Each row comes from the steps of one path. Every step used is in the known rows, and no mark comes twice. Write the path behind each row, first mark first.
In the rows, zero is written as 128.
Known rows
R -> L -> N -> U: [ 75 130 128 130 154 118 112 140 145 116 102 156  73  78 105 116 110 112
 136 116 128 146 158  92 166 126 117 120 107 161  93 133 129 144 113 120
 118 177 150  74 198 109 180 112 139 135 135]
E -> G -> C: [133 159 140 175 121 142 112 123 154 114 142 119  85 125 162  83 105 130
 110 137 119 181 121 121 154 128 176 128 115 133 144 177 163 124 143  79
 105 174 143  89 157 136 179 134 162 120 173]
H -> N -> U -> Q -> B: [ 69 110 114 132 136 137 123 161 133 101 115 180  88  75 118 126  91 110
 142 101 138 149 134  95 147 117 125  99 147 159 121 168 122 114 135 101
  75 184 177  87 157 106 147 106 121 149 122]
S -> B: [ 90 148 125 151 110 138 125 114 137 137 112 161 113 105 138  99  94 105
 138 111 135 178 115 106 158 123 128 127 108 140 129 171 123 128 159  82
  74 186 153  74 183 118 178 137 127 140 153]
P -> C -> G: [119 159 134 180 139 136 100 128 142 147 150 130  90 127 176  73 124 132
 113 125 120 185 114 106 141 146 155 120 106 119 112 171 133 133 149  73
 103 165 132  81 168 140 174 148 145 134 164]
H -> N -> L -> A: [ 90 116 121 131 165 143 105 150 155 111 122 177  68  90 126 114  98 132
 136  97 132 156 156 118 189 130 125 104 143 175  80 160 138 124  96  95
 106 175 174 107 173  94 180 117 123 141 132]
Z -> M -> P -> S -> B -> Q: [ 75 158 164 156 107 128 126  95 142 141 108 142  86 132 160 111  68 101
 137 106 131 194  86 119 195 145 107 156  92 120 143 179  93 143 178  87
  83 188 140 108 167 156 159 139 138 135 184]
H -> N -> U -> Q -> B -> S -> P: [ 72 108 117 135 127 140 127 146 129 103 112 180  88  79 122 118  85  98
 134 101 143 163 128 103 145 125 121 106 145 150 125 177 121 118 143  91
  68 193 177  80 165 109 156 113 120 148 119]
G -> C -> P -> A: [125 149 142 184 128 149 100  93 176 122 137 134  79 135 171  75 105 132
 124 112 115 180 105 116 170 148 170 128 119 144 128 171 160 142 149  67
  97 174 134  88 177 141 196 136 146 109 186]
W -> N -> U -> Q -> B: [ 64 112 113 152 128 141 121 159 138 105 122 181  94  76 128 117  90 113
 142 104 140 160 125  99 150 111 133 105 152 164 101 174 117 120 145 107
  80 193 171  94 150 103 152 113 130 150 130]
C -> G: [117 162 117 165 137 148 109 135 151 134 140 146  86 119 154  90 119 129
 107 125 121 173 119 123 137 129 159 111 114 135 119 170 140 130 147  90
 100 184 143  74 166 140 161 138 147 124 171]
W -> N -> U -> Q -> B -> S: [ 64 113 113 152 122 143 127 151 138 101 126 182  94  76 129 117  89 106
 140 105 145 169 122 105 148 116 133 106 153 159 105 177 118 121 149 101
  75 197 171  88 154 102 158 114 128 152 127]
E -> G: [117 155 132 165 125 140 118 134 147 118 134 131  87 118 148  92 105 123
 119 133 126 174 125 123 152 121 158 128 112 134 137 173 144 129 141  88
 105 177 150  85 158 136 169 139 148 130 167]
C -> P -> S -> B -> Q -> U -> N: [ 96 146 127 174 101 144 115  83 155 121  91 171  98 121 136  85  85  92
 159  92 133 182  91 114 147 140 138 128 106 132 124 163 145 142 189  65
  72 207 138  61 175 120 185 126 110 134 160]
S -> P: [100 136 130 155 120 143 114 104 137 141 107 146  84 116 150  83  94 108
 115 119 136 181 114 116 160 134 125 134 109 129 115 182 108 145 154  81
  85 194 153  76 184 148 175 152 130 127 159]
Z -> M -> P -> S -> B -> Q -> U -> N: [ 74 159 157 146  98 129 128  97 140 127 100 148  88 127 149 114  62  95
 144 102 135 190  95 117 185 144 102 148  92 115 144 172  88 138 177  89
  81 194 150 107 171 148 161 131 133 146 180]
Z -> M -> P -> C -> G -> E: [106 159 164 164 128 134 111 115 145 151 134 119  72 141 183  95  95 126
 113 121 113 193  93 124 185 148 131 151  96 119 139 186  98 143 158  83
 100 168 134 118 153 172 159 150 155 134 189]
H -> N -> U -> Q -> B -> S -> P -> M: [ 72 109 115 139 120 138 125 146 133 104 117 179  85  83 123 111  85 100
 132  98 142 166 123 102 146 128 115 110 138 147 125 179 115 122 151  90
  65 195 176  79 168 118 152 115 123 155 120]
Z -> M -> P: [ 84 148 162 144 124 134 122 111 148 141 120 136  66 128 163 115  80 116
 130 115 124 181  99 124 195 138 113 149 100 130 137 177  81 143 155  95
  93 174 147 119 159 169 156 140 142 136 189]
S -> B -> Q -> U -> N -> W: [ 72 150 111 137  90 141 133 116 121 107  90 177 132  87 116 101  78  84
 140 104 148 178 130  92 134 126 124 120 105 129 135 172 125 116 160  91
  54 205 169  69 192 105 185 126 116 154 142]
M -> P: [ 93 145 154 155 122 133 111 110 136 142 106 125  98 125 161 104  88 109
 120 111 125 176  96 106 168 141 132 141 115 134 125 171 103 141 146  91
 102 167 149  99 169 147 169 150 134 119 178]
B -> Q -> U: [ 69 147 114 149  94 142 130 126 126 101  99 159 112  98 123 104  88 100
 134 116 153 173 128  96 124 118 138 116 105 121 147 158 114 123 149 105
  72 215 165  71 195 129 182 124 111 144 162]
R -> L -> N -> H: [ 82 133 115 128 159 120 111 137 150 112 110 164  65  77 106 113 106 107
 121 114 126 145 164 102 176 133 119 121 109 161  80 139 142 140  98 122
 116 168 150  88 196 106 191 116 142 140 134]
E -> G -> C -> P: [140 153 143 183 123 147 107 112 161 118 138 122  78 130 167  74 108 130
 116 132 113 183 109 124 151 130 185 131 113 137 145 181 171 131 151  70
 101 176 136  87 153 144 184 135 158 115 178]
U -> Q: [ 78 132 130 135 108 142 138 133 135 107 122 159 111 103 134 124  82 103
 130 113 140 165 131 103 140 108 136 118 129 140 132 149 124 117 143  98
  86 192 152  85 162 137 175 118 114 139 166]
Q -> B -> S: [ 97 147 126 155 101 151 145 119 130 106 131 160 105 105 149 108  81  88
 132 125 157 199 103 135 137 142 139 129 132 115 142 164 130 124 155  79
  63 211 153  64 190 126 191 134 119 128 153]
M -> P -> S -> B -> Q: [ 81 157 156 171 100 126 115  87 131 145  90 132 122 131 158  98  72  88
 130  99 132 194  78 102 170 153 122 150 104 121 131 173 118 141 177  79
  91 184 138  84 178 128 171 148 129 118 172]
P -> S: [ 89 156 134 172 118 132 118 106 155 126 113 151  94 123 143 103  89 110
 144 106 138 173 105 117 172 142 125 127 115 130 106 155 134 137 171  85
 102 190 139  69 170 113 162 130 125 131 157]
G -> C -> P -> S -> B -> Q -> U -> N: [115 151 136 177  98 146 109  81 160 111 109 151  96 124 154  78  88 108
 142 104 127 187  99 110 148 145 162 123 113 131 135 168 164 130 177  61
  75 199 137  72 176 121 196 118 135 122 167]
Z -> M: [ 86 147 144 140 129 138 127 124 156 129 132 155  59 117 149 117  90 125
 139 120 131 173 118 128 190 125 114 134 102 136 131 170  92 136 152  97
  88 184 151 107 162 158 157 128 139 147 177]
S -> P -> C -> G: [116 147 136 177 128 141 101 104 133 156 125 131  87 129 175  61 110 116
 101 124 127 195 106 111 146 149 140 134 100 112 112 188 120 147 160  67
  92 183 137  75 182 154 179 163 141 126 162]
Z -> M -> P -> S -> B -> Q -> U: [ 71 158 162 154  99 130 129  96 139 137 101 142  87 129 155 111  65  98
 139 105 132 191  87 117 186 142 109 152  88 115 148 176  89 143 178  92
  81 194 144 106 172 153 160 137 132 140 185]
R -> L -> N: [ 88 139 125 134 150 123 108 128 149 115 112 154  73  91 113 115 111 106
 124 121 129 153 159 103 172 130 123 122 102 152  89 131 137 146 107 117
 121 174 143  80 202 112 192 116 140 133 146]
R -> L: [ 97 143 137 142 139 132 113 127 150 117 112 149  79  97 123 114 102 121
 129 117 125 157 145 119 168 122 124 126 110 151 103 139 129 139 120 102
 117 184 145  87 199 117 192 125 132 139 159]
U -> N -> L -> A: [ 97 136 127 116 142 142 119 137 152  92 115 173  82  93 119 116  83 128
 159 100 142 167 168 118 172 131 112 112 141 162  82 138 127 118 112  85
 109 188 175  94 174  97 196 115 125 145 143]
L -> A: [ 86 138 135 140 138 133 124 123 156 138 115 148  93  99 132  96 102 132
 135 114 138 177 136 125 173 130 127 128 123 171 113 144 130 140 128  93
 115 180 147  88 188 122 186 136 124 131 150]
C -> P: [110 133 131 167 132 151 108 104 164 133 115 159  72 120 149  88 108 118
 143 109 121 169 101 121 154 130 151 125 116 151 117 168 133 145 158  74
  86 185 139  77 163 147 180 134 121 125 171]
G -> C -> P: [127 140 141 175 126 150 103  96 169 126 130 140  74 126 166  79 107 130
 128 117 116 178 103 116 158 138 172 124 121 147 128 174 157 134 156  68
  87 180 135  84 165 142 191 127 144 113 176]
M -> P -> C -> G -> E: [119 159 156 182 129 133  96 112 133 156 125 103 104 142 189  77 108 120
  99 118 111 193  87 105 153 156 154 143 108 118 127 182 122 141 150  75
 110 158 131  98 162 152 172 163 150 117 180]

Write each row's path
[ 57 118 135 134 115 135 147 156 121 108 105 162 110  76 125 122  79 112
 158 108 143 162 121  86 124 106 125 118 143 150 145 154 111 112 162 100
  72 205 165  68 161 128 155 114 114 137 142] => N -> U -> Q -> B
[106 141 136 183 125 145 108  90 169 136 107 158  77 130 151  86  99 112
 150 100 123 175  87 124 164 141 145 131 113 142 110 164 145 149 179  68
  91 192 128  69 162 133 175 132 119 122 169] => C -> P -> S
[ 83 145 111 120 111 146 126 136 139  86  95 170  93  85 110 111  82 101
 143 107 143 147 149 101 135 127 127 100 120 133 106 152 115 115 135 105
  81 193 182  83 174 105 172 117 113 166 143] => Q -> U -> N -> W
[138 157 145 191 120 144 107 105 164 119 135 122  80 135 168  73 103 126
 119 128 114 186 102 126 156 136 181 133 113 133 141 178 177 133 161  67
 103 180 131  82 153 138 181 134 156 113 177] => E -> G -> C -> P -> S
[100 139 127 165 106 140 110 104 146 142 117 144  79 126 153  70  93 112
 111 114 133 188 105 115 162 141 112 144  97 122 116 186  96 153 171  80
  80 196 151  74 189 165 170 156 136 140 162] => S -> P -> M
[ 72 129  93 131 156 125 116 142 148 116 121 174  66  81 117 105 108 101
 122 114 137 148 152  88 169 141 127 113 116 157  83 161 136 131 109 122
  92 158 161  84 167 114 168 120 143 137 125] => L -> N -> H
[136 168 111 177 134 153 106 141 150 131 141 132  94 128 160  82 128 137
  92 131 112 177 118 131 135 130 174 116 119 135 128 178 156 127 144  88
 105 185 140  74 157 138 162 142 156 122 168] => C -> G -> E
[101 142 130 159  90 153 146 122 116 107 133 148 127 115 160 102  78  83
 107 123 146 204 108 121 115 131 154 131 132 108 154 167 145 117 159  75
  67 213 140  69 172 142 193 133 119 128 160] => U -> Q -> B -> S -> P -> C -> G -> E
[ 57 117 135 133 121 131 140 154 130 113 104 160 101  79 122 121  88 121
 155 106 137 153 128  83 132 103 122 115 137 157 135 154 107 115 158 102
  84 194 166  72 155 128 151 113 118 143 143] => N -> U -> Q
[110 135 128 177 118 147 104 105 172 136 126 157  66 130 152  75 107 123
 140 103 118 175  91 119 157 136 138 135 104 144 118 173 122 154 175  73
  80 186 137  75 168 163 174 137 126 138 174] => C -> P -> M
[ 74 161 128 173  89 131 128  96 136 123  93 161 124 115 133  97  77  88
 148  99 147 186  99 103 155 137 123 130 100 119 130 160 136 132 186  82
  76 210 143  59 190 102 174 129 115 138 152] => P -> S -> B -> Q -> U
[ 77 115 113 138 150 134 109 157 146 114 114 175  71  79 119 115 106 125
 141 101 131 143 136  98 162 123 121  98 138 165 107 174 116 122 132 100
  87 172 179  89 158 103 141 113 131 151 121] => H -> N -> U
[ 66 111 115 154 119 144 126 143 134 106 120 180  93  78 131 109  86 101
 134 105 146 174 120 106 148 119 130 111 149 155 104 184 116 126 153  97
  72 202 171  86 158 108 160 121 128 149 127] => W -> N -> U -> Q -> B -> S -> P
[ 98 147 164 169 125 127 102 106 132 152 115 113 100 132 179  89  95 113
 119 113 121 186  90  97 165 153 133 145 108 121 121 174 103 143 149  78
 106 155 138 102 169 149 176 158 136 123 177] => M -> P -> C
[ 70 148 105 139  90 137 134 119 122 107  93 179 124  86 114 101  77  87
 142 102 148 178 130  94 135 122 122 120 106 131 140 171 124 116 157  91
  54 205 170  73 192 105 187 126 117 156 140] => S -> B -> Q -> U -> N -> H
[100 138 123 121 137 146 117 139 148  85 120 175  80  98 123 121  83 123
 158 102 139 161 163 112 165 129 115 108 139 147  83 146 121 114 119  85
  99 187 179  92 166 102 188 113 127 147 148] => U -> N -> L
[ 55 119 115 126 140 123 127 148 134 113 108 165  88  79 113 117 105  99
 141 115 142 150 148  70 146 122 124 110 119 156 109 145 120 129 133 121
  92 175 161  66 165 122 156 107 131 133 130] => L -> N -> U -> Q
[ 78 161 129 174  97 130 125  95 139 129 100 161 123 117 137  98  79  92
 147 100 145 190 100 108 162 141 120 134 104 123 125 164 139 132 186  78
  78 203 139  60 185 105 172 130 121 134 152] => P -> S -> B -> Q
[ 80 159 150 162  91 127 118  87 128 130  82 138 124 126 148 102  65  82
 138  95 137 189  87 100 160 152 118 143 105 116 131 166 114 137 176  81
  88 190 148  83 180 120 174 142 124 128 167] => M -> P -> S -> B -> Q -> U -> N
[ 81 132 132 141  86 151 154 118 118 100 121 163 122 103 143 118  65  75
 124 117 156 194 113 118 125 123 136 129 134 118 151 158 130 118 158  84
  61 218 151  70 179 140 192 125 107 131 159] => U -> Q -> B -> S -> P
[ 66 112 113 159 112 142 123 143 138 108 125 180  90  84 133 103  85 103
 133 102 144 177 115 105 148 122 124 115 143 151 105 186 109 130 161  97
  69 203 170  86 160 115 157 122 131 156 127] => W -> N -> U -> Q -> B -> S -> P -> M
[ 86 161 133 173 106 131 123  97 147 135 105 158 112 120 141  98  82  99
 148 101 138 182  97 113 171 141 121 132 107 128 115 162 138 135 183  77
  87 194 138  64 178 103 168 133 124 135 152] => P -> S -> B
[ 74 132 106 127 156 131 111 137 146 116 114 169  82  84 121 105 109  94
 118 119 136 149 153  86 169 147 131 113 113 153  73 163 139 131 114 122
  92 157 159  77 166 114 163 122 141 133 131] => L -> N -> W
[110 156 159 176 130 131  98 110 133 157 124 110 100 138 186  81 103 116
 106 116 115 190  87 101 154 156 146 141 106 118 123 178 114 142 151  76
 108 156 133  98 166 153 172 161 146 118 181] => M -> P -> C -> G
[ 79 134 130 139  89 150 157 126 122  94 127 164 123 101 140 126  67  79
 130 118 155 189 116 117 124 120 140 124 139 121 151 151 133 112 153  88
  64 212 151  72 175 134 190 118 107 133 161] => U -> Q -> B -> S
[ 99 143 128 158  97 152 142 107 124 115 122 157 103 109 154  97  78  81
 124 125 158 208  97 136 137 146 135 135 127 109 142 174 125 131 162  73
  59 218 152  61 196 135 193 144 119 123 152] => Q -> B -> S -> P
[ 72 144 113 135  99 144 129 131 126  82  97 169 108  93 115 111  79 100
 146 108 155 172 148  96 128 120 129 110 115 124 131 151 115 115 138 101
  74 218 177  75 192 115 191 114 110 149 155] => B -> Q -> U -> N -> L
[ 57 118 136 136 109 137 153 149 120 104 108 164 109  77 125 122  77 104
 156 109 147 170 118  93 121 111 125 119 143 145 149 156 113 112 164  95
  68 210 165  63 164 126 162 114 113 139 139] => N -> U -> Q -> B -> S
[113 149 140 185 101 146 110  81 159 122 110 145  95 127 160  75  91 110
 138 107 125 189  90 109 149 142 168 127 110 132 139 172 164 134 178  64
  76 199 132  71 178 127 195 124 133 117 172] => G -> C -> P -> S -> B -> Q -> U
[ 98 145 133 184 110 143 113  82 157 137  99 165  96 126 147  82  92  98
 153  96 128 186  83 117 156 141 142 136 106 137 124 171 149 146 189  63
  75 200 129  62 172 128 182 133 115 124 165] => C -> P -> S -> B -> Q
[ 76 163 123 164  87 131 128  96 136 113  93 167 124 112 127 101  73  86
 154  96 149 185 108 104 153 140 117 126 104 117 126 157 135 129 185  79
  76 210 148  60 188  96 175 123 116 144 148] => P -> S -> B -> Q -> U -> N
[123 148 145 186 115 145 105  81 168 131 120 142  87 131 167  76  97 119
 136 108 117 187  89 116 164 146 165 130 116 140 128 174 167 136 176  59
  84 186 127  76 170 129 190 128 141 112 172] => G -> C -> P -> S -> B
[104 144 136 183 116 143 111  83 163 142 102 163  90 128 150  82  95 103
 153  97 123 181  82 120 163 141 142 134 108 141 117 168 148 149 187  62
  81 193 127  65 168 128 179 134 117 125 165] => C -> P -> S -> B
[ 81 122  92 154 150 140 106 151 158 112 134 188  65  79 129 104 100 121
 122 102 130 152 137 115 180 127 134 105 145 171  69 190 129 125 120 110
  87 168 172 114 149  96 162 127 143 158 126] => W -> N -> H
[140 154 141 188 116 145 106 112 166 119 144 122  75 135 169  68 108 131
 114 129 111 186 104 124 153 133 178 135 108 134 146 183 165 135 159  69
  97 177 135  86 155 152 181 137 160 121 178] => E -> G -> C -> P -> M
[120 154 127 176 100 154 133 111 122 122 134 142 109 120 170  80  91  90
 106 130 148 218  92 138 127 154 152 137 124 100 146 183 142 130 164  65
  65 213 142  59 189 138 195 152 131 120 153] => Q -> B -> S -> P -> C -> G -> E
[ 87 157 159 170 106 127 114  88 136 150  93 129 115 133 162  99  75  93
 131  99 127 188  77 106 176 153 122 149 107 125 124 171 117 144 175  78
  97 176 137  87 174 127 168 150 130 118 172] => M -> P -> S -> B
[ 82 133 130 145  80 149 153 119 122 101 126 162 120 108 145 112  64  77
 124 114 155 197 107 117 125 126 130 134 129 114 152 160 124 122 165  84
  58 218 150  69 181 148 189 127 110 137 161] => U -> Q -> B -> S -> P -> M
[ 89 123 107 131 157 143 103 149 150 108 119 182  75  82 124 113 101 111
 117 102 128 142 145 109 177 140 129 100 137 162  80 186 138 118 114 104
  83 159 176 101 154  99 152 121 133 152 123] => H -> N -> W
[ 82 142 102 122 111 141 129 139 140  86  99 174  83  83 108 112  81 106
 146 104 144 146 148 104 136 122 125 100 122 137 113 150 112 114 132 105
  82 193 183  87 174 104 175 116 114 169 140] => Q -> U -> N -> H
